Each row was made from one path, in order. Every step used is in the known rows, and no mark comes twice. Write each row's path.
In the rows, 128 means zero.
Known rows:
H -> Z -> E -> B -> S: [ 92 117  83  91 141  93 144  95 114 130 155 179 136  88  82 172 131 115
 153 127 191 121 168 137 164 143 104  93 127 121  80  65  99 155  95 149
 112 164  96 172 106 203 144]
S -> B -> H -> Z: [106 146 100  93 131 101 108  79 101 149 120 147 111 123 123 168 154  90
 164 134 198 117 134 138 195 168 120  88 154 125  89  77  61 116 101 113
 134 158 118 139 143 159 140]
W -> C: [ 81 123 121 123 147  87 112  85 128 154 108 140 121 124 111 131 143  99
 135 130 176 128 153 128 151 162 126 103 143 128  99  92  93 106 115 146
 139 118 119 109 113 152 145]
H -> Z -> E: [102 135  85 109 119  96 138 124 110 148 119 133 118  97 108 160 153 104
 152 127 200 124 139 132 161 146 112  69 132 126  97  68  62 139 106 132
 122 152  93 148 120 179 149]
Z -> H: [ 92 122  93 128 146  82 134 117 139 150 125 143  93 118 109 135 128 114
 137 149 198 115 132 114 163 168 138 126 167 152 106  92 104 110 113 110
 100 123 119 124 140 149 140]
M -> H -> Z -> E -> B: [100 119  52  91 139  88 145 133 103 134 114 179 139  84  78 162 146 116
 153 121 194 119 140 124 161 159 125  91 112 120  81  56  70 127 109 103
 118 147 121 160 128 196 141]
E -> B -> H -> Z -> Y -> C: [ 79 123  74  98 172  73 109 110 113 160 162 162  96 116  88 155 138 102
 184 160 185 114 142 146 203 142 160 127 129 122  96  93  92 115  87 128
 165 161  96 122 109 188 146]
G -> Y -> C: [ 99 120 117 115 147 100 138 134 147 175 149  93 106 159 100 152 137  83
 152 118 190 135 144 146 159 128 140 105 140 125 102  94 117  83 118 107
 147 141 115 118 123 131 152]
E -> Z -> Q -> L -> S -> G: [ 97 110 100 116 143  53 152  53 159 187 113 136  77 101 119 166 138 129
 150 164 194 103 122 145 133 172 152  74 137 194  88  91 144 116  71 115
 107 131 116 134 140 110 141]
Z -> H -> B -> S -> G -> Y: [ 95 140 106 118 131  94 125 135 177 145 142 123  98 123  86 183 143 102
 135 156 187 132 156 101 178 157 124 121 153 182 107  79 159 116 117  98
 106 126 101 136 133 170 127]
G -> Y -> Z -> E -> B: [ 91 112  97  92 167 111 134 117 130 127 146 147 157 129  47 161 141 102
 132 112 216 107 143 128 145 126 114  96 120 107  89  71 121 123  97 124
 102 145 108 153  89 192 146]
B -> E -> Z: [119 123  94 109 119  78 161  67 133 167 113 119 129 102 108 166 135 120
 154 139 195 120 141 153 184 143 113  95 151 149  83  97  75  96 116 116
 123 173  93 105 110 147 168]
G -> Y -> Z -> H: [ 87 119  97 125 171  97 124 123 157 140 158 122 122 144  86 145 135  95
 138 138 216 100 130 111 152 142 151 124 156 138 116  80 124 104 113 107
 111 140 107 127 116 163 152]
Z -> Y -> C: [ 71 109  93 117 136  70 147 126 125 173 138 123  83 127 117 147 125  77
 155 148 195 131 136 156 166 141 157 129 133 140 126 110 104  94  96 134
 131 131 104 107 122 138 151]
M -> H -> B -> S: [109 124  98  99 120  90 172 116 141 137 115 149 122 105 100 170 126  88
 130 130 168 116 156 134 170 149 136 125 132 160 102  73  86 118 102 110
 112 119 119 135 128 155 112]
E -> B -> H: [102 129 112  97 165  96 117  80 126 135 123 176 119 116  68 143 126 127
 143 136 184 107 132 130 189 156 127 111 155 133  67  98  95 111  95 115
 122 139 120 131 109 167 120]
Q -> Z -> Y -> C: [ 69  98 106 106 143  66 155 101 129 170 145 118  80 140 117 142 137  78
 161 161 213 137 139 146 170 142 176 118 129 143 132 127  96  90  91 120
 118 131  79 121 116 131 152]
B -> S -> G -> Y: [ 78 131 130 106 126  89 125  96 164 153 145 130 106 132  91 180 129  85
 140 128 208 138 150 129 158 145 125  87 154 166  97  97 154  95 114 122
 114 147 103 141 124 144 138]
L -> S: [ 96 126 103 122 128 100 133  83 142 160 120 136 109 127 119 137 118 100
 139 143 200  95 146 151 141 156 126 116 146 165  92  90 100  99  92 131
 107 118 136 142 120 135 144]
S -> B -> H: [ 95 131 120  95 132 101 123  76 110 145 110 149 109 134 109 169 145  90
 147 134 197 116 128 149 196 174 115 104 160 134  89  97  85 100  96 111
 111 136 129 134 139 136 129]
H -> Z: [110 145  94 110 125  89 118 105 121 159 122 130 111 107 126 140 137 103
 150 133 195 125 139 114 153 142 130  85 149 134  96  74  68 118 115 131
 137 155 106 125 131 163 148]
G -> Y -> Z -> H -> B: [113 139  94 115 156 107 126 147 163 138 144 108 128 138  81 149 147  97
 130 147 198 102 141  95 162 137 140 133 145 143 116  61 116 120 110 101
 112 124 105 115 111 181 137]
Q -> Z -> Y: [ 80 117 111 105 123  61 154  90 135 162 121 138 102 135 114 138 140  91
 137 155 219 128 133 117 166 148 164 109 147 164 133 122  86  96  94 127
  99 127  90 129 110 135 145]
E -> B: [104 119 100  98 145  93 126  96 126 144 116 166 127 110  85 134 118 118
 129 131 191 123 146 113 147 148 122 113 147 130  76  90 107 111 107 124
 112 133 130 122 119 165 135]
E -> Z -> H -> B -> S -> G: [ 95 129  90 109 132  68 143  94 166 132 126 137  88  71  93 192 133 112
 152 171 181 118 146 122 184 164 120 121 148 178  92  76 153 140  90 110
  99 135  81 119 130 167 134]
S -> L -> Q -> Z -> Y: [ 75 114 134 108 115  53 162 101 137 155  98 140  81 133  98 154 157  78
 116 201 228 149 112 115 171 155 187 120 183 157 125  91  90 113 109 121
  90 101  99 111 130 158 161]
L -> Q -> Z -> H -> B -> E: [126 140 102 106 118  98 171 106 135 165  97 112  94 123 102 149 158 124
 134 208 196 128 152 109 209 162 157 127 172 165  98 103  56 118 128  79
  92 130  74 103 129 177 145]
Z -> E: [ 92 122 100 110 121  96 155 118 118 142 107 138 115 108  96 157 139 102
 134 125 200 124 133 143 159 151 109  82 138 134  98  89  79 124 100 130
  97 131 102 142 116 154 139]
Q -> L -> S -> B: [ 91 121 117 109 136  98 127  81 126 189 120 145 112 136 147 164 137 106
 140 149 225 100 164 146 143 179 128 110 130 149  95  83 111 111  92 130
  85 107 163 155 172 117 139]
E -> Z -> Q: [126 107  94 109 122  59 179  70 146 160 106 130 102 108 101 147 132 108
 135 128 159 120 107 139 153 144 136  84 163 168  97  88 100 114  84 114
 131 147 106 111 105 122 153]
Y -> G: [ 78 138 112 113 148  99 137  87 127 147 109 130 104 127  96 121 122 114
 127 144 211 125 137 144 169 138 137  95 155 141 103  94 101 109 102 112
 102 126 123  85 114 145 150]
H -> B -> S: [114 134 122 103 118  99 154 102 147 143 126 135 117 110 106 163 121  97
 127 135 171 121 164 130 167 137 114 117 144 157  99  79  96 132  98 138
 112 126 103 127 114 160 120]
Q -> L -> S -> G -> Y -> Z: [ 66 127 127 116 176  96 100  92 158 174 152 118 112 138 103 167 138 102
 151 151 251  91 147 127 122 152 157  85 119 153  97  83 153 102  95 123
  98 129 119 146 139 143 137]
L -> S -> G -> Y -> Z: [ 72 128 109 113 151 109  97  85 160 143 142 119 113 137  90 158 132  80
 146 146 240  93 137 143 127 148 137  96 128 159  98  84 148  85  96 114
 106 138 111 140 113 155 147]
S -> L: [ 92 113 127 118 130  86 132 111 140 144 109 138 105 117 102 152 141  96
 122 146 215 149 122 117 146 160 132 109 165 131 103  64  98 110 128 116
 105 111 135 117 136 156 148]
Z -> Q -> L -> S: [103 110 110 124 145  78 161  79 149 196 128 143  90 135 126 137 130 125
 130 150 186 101 138 141 128 166 159  95 146 185 104  93 102 116  81 125
 106 112 139 144 137 110 132]
N -> M -> H: [100 127  89 121 145  82 154 109 123 150 101 146 114  97 108 147 139 109
 148 138 177 105 137 123 153 145 144 132 129 142  97  72  68  86 114  96
 126 111 141 151 143 118 120]
E -> Z -> H: [101 117  83 125 148  65 149  98 149 149 120 135 102  97 103 154 130 118
 148 150 188 105 122 128 172 159 135 119 168 156  95  82 114 117  97 113
 110 139 107 117 129 143 156]
M -> N: [ 83 116 106 121 120  87 132 108 129 140  99 118 105 112  95 140 131  94
 113 122 200 129 135 124 151 150 112  82 147 141  92  96  72  93 116 142
  99 135 125 137 115 143 129]
M -> H -> B -> E -> Z -> Q: [152 112  59 100 100  66 213  93 142 170  83 123 125  96  96 172 154 117
 139 139 147 121 123 146 185 153 135 103 140 182  97  78  56  95 106  67
 135 153 107 101 105 146 142]
L -> Q -> Z -> H -> B: [120 143 112 107 128  91 160 120 142 148  93 118  83 124  98 138 153 109
 122 198 184 122 137  96 187 161 165 127 173 162 100  91  83 136 105  93
  88 104  86 109 138 165 133]
E -> B -> S -> G -> Y -> C: [ 70 101 116  93 162  96 117 103 150 152 173 140 102 133  68 178 119  91
 161 135 200 146 165 142 159 139 130 111 127 132  76 100 183  96 110 111
 128 152 104 138 124 162 144]
G -> Y: [111 139 122 115 127  96 132 123 154 168 126 115 127 150  96 148 138  96
 128 115 196 126 136 119 155 133 126  93 158 148  99  90 104  90 120 114
 128 138 126 127 119 136 145]
E -> B -> S: [ 91 107 113  96 146  90 142  72 135 138 147 180 128 109  83 152 105 111
 132 131 186 118 167 132 155 142 119 123 148 140  78  94 126 121  99 143
 105 141 119 143 113 167 134]

Write each row's path:
[ 55 111 105 115 172  89 116  95 165 126 179 140 100 124  80 176 125  88
 150 152 228 109 141 122 159 151 150 114 151 155 112  89 173 111 107 111
  97 151  83 143 123 171 141]	B -> S -> G -> Y -> Z -> H
[120 125 100  96 182  72 131  78 122 175 139 180 104 115  93 144 150 153
 155 142 169 112 129 107 178 157 165  78 150 141  78  82  79 141  87 113
 145 156 114 139 130 167 119]	E -> B -> H -> Z -> Q -> L
[134 142 100 103 103 109 152 111 130 167  99 110 126 110 108 156 145 119
 135 146 185 132 159 124 179 145 105 111 139 151  96  90  53 101 131 110
 119 143 103  99 113 170 135]	H -> B -> E
[ 72  75 129  90 153  87 166  78 133 110 147 183 127 109  62 178 146 108
 129 153 228 148 155 132 162 160 127 108 142 124  91  74 121 140 103 119
  65 120  98 180 110 187 147]	Q -> Z -> E -> B -> S -> L
[ 96 117 151 102 128  80 156  86 135 144  93 132  89 129  95 149 154  89
 118 188 223 151 120 116 160 156 172  99 184 138  95  80  87 116 125 105
  91 107 105 115 139 154 152]	S -> L -> Q -> Z
[ 92 103 129  88 138  88 161 101 117 123  95 167 111 112  54 163 161 108
 116 183 224 151 128 119 166 161 144  98 161 117  78  69  97 139 111 106
  72 107 106 143 123 191 153]	S -> L -> Q -> Z -> E -> B
[ 72 121  83  84 136  90 118  91 113 124 145 179 114  69  79 185 133 113
 160 144 207 132 161 128 160 155 104  75 120 131  74  73 127 147 100 136
 105 163  84 164 121 208 139]	H -> Z -> E -> B -> S -> G
[129 100  83  94  95  77 184  44 120 174  99 127 120 116 118 178 151 104
 143 137 179 133 130 162 182 165 108  90 158 163  96  96  82  88 107  96
 116 170 114 113 122 128 171]	S -> B -> E -> Z -> Q
[ 70 112 129 107 147  95 127 107 154 160 166 110  87 138  94 183 128  77
 164 134 201 146 156 156 164 135 138  97 134 143  97 102 163  92 113 111
 130 155  91 134 130 136 144]	B -> S -> G -> Y -> C
[ 97 127 126  80 158  93 159  75 109 125 104 172 108 123  46 156 155 119
 141 171 195 113 126 144 211 157 149  88 159 130  63 107  76 138  78 106
  91 134  76 154 104 177 128]	L -> Q -> Z -> E -> B -> H
[104 129  83 115 158 101 131 128 139 127 127 130 107 105  97 142 133 105
 131 160 196  98 142 105 158 151 141 138 140 139 113  69  97 132 102 111
  99 120  98 106 120 187 128]	Y -> Z -> H -> B
[104 128  49 101 157  90 147 125  97 135 116 178 139  69  79 163 156 130
 164 137 176 105 156 114 158 143 122 118 102 113  80  40  60 121 110 102
 132 133 129 188 132 178 131]	N -> M -> H -> Z -> E -> B
[ 84  95  71 100 110  65 168  83 112 188 132 113 109 118 127 195 147  77
 176 158 206 136 152 188 204 151 123 129 130 135 114 105  97  82 103 118
 127 167 103 100 129 139 187]	S -> B -> E -> Z -> Y -> C
[125 136  88 102 115  92 156 139 133 148  84 134 120 107 100 153 140  97
 130 129 173 120 134 116 160 155 135 115 128 154 101  69  70 104 113  92
 116 111 133 116 132 152 113]	M -> H -> B
[ 96 143 110 106 155 100 103  69 115 184 136 152 107 135 143 176 156 113
 174 156 217  85 157 147 183 183 138  93 136 142  87  71  77 128  86 127
 121 137 141 168 165 143 136]	Q -> L -> S -> B -> H -> Z
[ 99 118  91 107 101 118 140  57 116 174 112 136 124 138 138 169 137  94
 147 155 221 111 169 170 170 178  99 121 142 157  90  95  81  76 118 113
  97 138 144 143 141 142 163]	L -> S -> B -> E
[ 84 114 145 110 123  79 162  88 143 139 117 151  92 116  94 172 126  81
 116 175 197 140 133 144 163 149 150 118 190 144  90  63 114 134 118 136
 101 116 119 120 138 162 150]	B -> S -> L -> Q
[ 98 130 136 112 122  83 146 111 131 148  87 137  89 119  95 152 139  88
 112 176 203 146 117 125 154 156 150 110 191 135  87  62  94 118 127 119
 106 108 129 102 148 162 150]	S -> L -> Q
[111 143  93  93 165  92 100  86 117 140 132 173 122 107  82 144 135 127
 161 139 184 106 138 117 189 151 131  99 150 122  69  78  76 124  98 119
 148 162 109 137 113 191 131]	E -> B -> H -> Z
[ 99 125 105 114 160 104 142 124 173 130 171 123 130 137  82 168 134  89
 132 144 192  98 160 115 170 131 140 140 147 149 117  63 135 132 102 117
 109 132  97 136 105 183 133]	G -> Y -> Z -> H -> B -> S
[ 68 119 122 104 126  82 127  71 142 141 131 150  90  98 106 172 116  91
 143 144 207 136 144 137 153 156 127  93 148 160  93 104 136 109 103 130
 100 144  93 132 131 147 128]	B -> S -> G
[118 116  63 107 122  69 164 108 122 161 111 150 103 111 117 140 143  97
 143 128 165 124 111 121 148 156 165  84 147 164 111  71  59 105 109  90
 147 151 122 130 132 147 138]	M -> H -> Z -> Q
[104 119 134 110 121  94 148 110 156 132 124 137 114 106  98 176 137  92
 117 153 188 146 151 124 161 150 118 127 159 146 105  48 110 133 118 126
 105 107 121 123 125 173 132]	H -> B -> S -> L
[138 129  68  97 108  79 186 105 137 161  85 119 143  87  96 180 148 116
 149 140 175 116 145 142 193 151 119 110 127 159  87  71  55  94 119  83
 127 152 107 101 117 160 145]	M -> H -> B -> E -> Z
[ 77 101 135 116 135  82 146  87 149 134 139 153 108 114 103 168 126  87
 126 145 207 142 142 138 156 153 131 116 167 138 103  67 118 122 118 131
 101 122 122 136 130 154 145]	B -> S -> L
[145 139  91 103 108  88 166  90 140 167  95 103 136  95 105 171 145 125
 144 147 177 122 154 137 191 138  98 105 139 154  84  78  63 108 115 110
 126 158  92  92 105 163 153]	H -> B -> E -> Z
[ 71 120  93 106 157  95 119 100 147 112 148 144  91  84  92 174 124  96
 144 174 208 109 149 116 161 158 140 130 136 154 111  80 145 141  97 118
  86 129  74 120 129 193 120]	Y -> Z -> H -> B -> S -> G
[ 63 155  86 101 140  84 112  77 102 154 123 153 101 136 109 160 152  89
 158 164 218 117 130 157 225 157 145 102 155 144 123  85  80 114  81 118
 125 144 116 101 120 167 158]	S -> B -> H -> Z -> Y -> G
[142 136  71 110 125  81 182  97 133 164  87 118 140  71  98 181 160 131
 163 155 158 105 157 133 191 133 117 138 119 152  85  57  46  90 119  81
 140 138 115 128 121 141 135]	N -> M -> H -> B -> E -> Z
[111 114  85 104 102  98 154  38 126 170 111 129 133 120 129 186 140  99
 161 154 213  98 162 182 178 171  93 117 142 161  80  84  93  84 103 113
 102 155 132 137 129 136 181]	L -> S -> B -> E -> Z
[ 88 140  53 120 131  55 144 124 119 165 117 153 110  91 123 157 151  98
 168 158 182 103 139 109 165 135 164 139 125 152 126  63  52  94 106 116
 151 130 124 153 138 145 137]	N -> M -> H -> Z -> Y
[ 81 104  85 114 136  48 161 107 139 170 135 114  93 109 109 166 127  83
 168 149 188 119 129 170 175 132 150 121 133 144 115  99 114 100  79 135
 141 147  92 101 110 132 168]	E -> Z -> Y -> C
[112 125  92 122 144  78 143  82 139 199 137 140  91 125 145 136 141 126
 152 153 186 100 145 128 132 161 165  81 140 176 102  73  83 128  87 130
 132 136 127 149 143 135 143]	H -> Z -> Q -> L -> S
[ 80 139 130 125 148  94 107 107 168 197 134 121 101 144 113 165 142 115
 144 149 230 112 153 122 135 164 144  83 131 178  91  90 146  94 105 117
 105 118 138 149 152 124 135]	Q -> L -> S -> G -> Y
[ 57 136  94 120 137  76 143 100 130 158 110 141 100 132  98 125 122 101
 127 155 214 122 131 144 176 136 154 113 151 159 133 105 105 105  89 130
 102 119 116  82 104 146 154]	Z -> Y -> G
[ 65 130  87 115 139  52 158  80 140 158 111 133 108 114  91 141 124 105
 138 156 204 110 123 158 185 130 147 109 152 163 121  92 116 111  72 130
 112 133 107  75  94 138 172]	E -> Z -> Y -> G
[ 72 129  77 117 128  61 170  65 135 173 114 126 118 116  97 154 130 119
 148 168 215 118 137 172 209 130 140 110 151 167 118 103  90  96  95 117
 113 160  96  68  87 152 184]	B -> E -> Z -> Y -> G
[117 130 101 111 138  92 146 118 150 146 114 123 101 122 105 136 153 117
 132 166 196 124 145  92 177 165 148 124 151 160 115  93  87 118 108  90
  90 111  91 127 127 157 128]	Q -> Z -> H -> B
[113 120  71 106 115  70 176 113 136 187 124  93 110 104 107 182 144 101
 168 167 177 128 155 166 204 129 130 133 119 150 115  93  82  99 101 119
 145 157  79  79 101 162 166]	H -> B -> E -> Z -> Y -> C
[126  98  72 104  96  88 181  28 132 180 110 132 116 128 127 177 144 101
 150 153 184 106 142 184 169 174 106 108 152 185  90  88  93  83  89 101
 111 155 133 138 117 124 178]	L -> S -> B -> E -> Z -> Q
[ 66 151  77 102 175  77 108  83 114 144 136 181 111 120  69 134 132 125
 155 168 204 104 132 134 214 137 158 110 150 142 105  86  93 125  78 121
 138 150 107 100  90 196 151]	E -> B -> H -> Z -> Y -> G
[ 69 122 126 123 168  99 111 120 160 203 153  98  81 148 117 171 143 105
 170 156 225 119 161 150 140 156 156  93 114 153  92  93 160  89 105 107
 121 123 126 143 156 118 145]	Q -> L -> S -> G -> Y -> C
[101 146  76 110 115  74 171  87 140 172  99 108 125 107  93 161 141 124
 142 173 197 120 148 156 217 126 127 120 138 170 120  85  83 108  94 112
 117 147  92  58  82 170 172]	H -> B -> E -> Z -> Y -> G
[119 127  99 112 140  65 150  99 128 195 128 137  93 114 135 138 148 131
 144 136 183 128 133 104 144 148 164  67 148 152 106  76  70 137 104 125
 136 149 111 125 147 138 136]	H -> Z -> Q -> L
[113 115  80 108 145  57 168 115 124 192 118 151  99 111 132 145 154 122
 145 129 178 122 121 110 145 161 188  74 136 160 108  72  62 124 107  97
 135 144 125 136 157 133 128]	M -> H -> Z -> Q -> L
[100 101  98 106 146  86 157  73 127 139 130 137 103 119  98 131 124  90
 125 132 190 112 111 135 130 140 155  92 150 145 113  93  93 113  88 119
 116 143  99 115 101 147 138]	Y -> Z -> Q
[107 132 136  98 123  83 161  78 129 155  95 127  94 131 105 135 140  94
 127 169 205 126 130 124 165 146 168  92 174 147  88 111  78 114 103 114
  98 129  85 118 127 138 145]	L -> Q -> Z
[158 124  82 103  98  79 194  78 146 171  95 106 118 102 101 164 151 124
 136 147 149 129 134 138 182 140 113  96 151 177  94  83  67 110 102  95
 134 158  92  92  93 150 152]	H -> B -> E -> Z -> Q
[118 143  87 124 132  95 136 142 147 147 109 126  99 109 105 144 136 118
 126 154 176 119 142  98 172 162 126 135 152 159 108  76  92 124 113 105
 106 109 117 113 134 168 126]	Z -> H -> B
[ 55 125 112 110 144  71 151  76 132 156 118 135  98 146 100 120 136  98
 131 170 234 129 133 133 182 139 175 105 148 166 138 120  98 100  84 115
  89 120  91  97  98 138 158]	Q -> Z -> Y -> G
[123  97  99  97 119  65 188  50 122 207 112 130 116 115 132 186 160 127
 148 141 191 134 140 149 177 169 129  80 150 158  93  92  85 110 104 106
 107 160 121 116 151 114 161]	S -> B -> E -> Z -> Q -> L
[ 82 101 102  95 142  97 160  91 123 126 142 183 133 100  68 171 118 113
 136 125 188 120 163 150 164 148 103 107 131 133  79  85 119 141  89 146
  88 140 108 167 105 179 134]	Z -> E -> B -> S
[ 81  93 126 101 152  87 136  81 145 126 146 184 123 108  74 165 116 104
 122 148 205 144 154 123 153 155 123 133 162 126  84  62 135 126 117 130
  97 121 135 143 124 181 144]	E -> B -> S -> L
[ 97 127 125  96 117  89 179  95 114 141  90 131  99 123  89 153 155  97
 128 166 209 126 128 142 173 150 148  75 156 140  90 103  70 132  93 118
  83 126  76 142 120 150 144]	L -> Q -> Z -> E
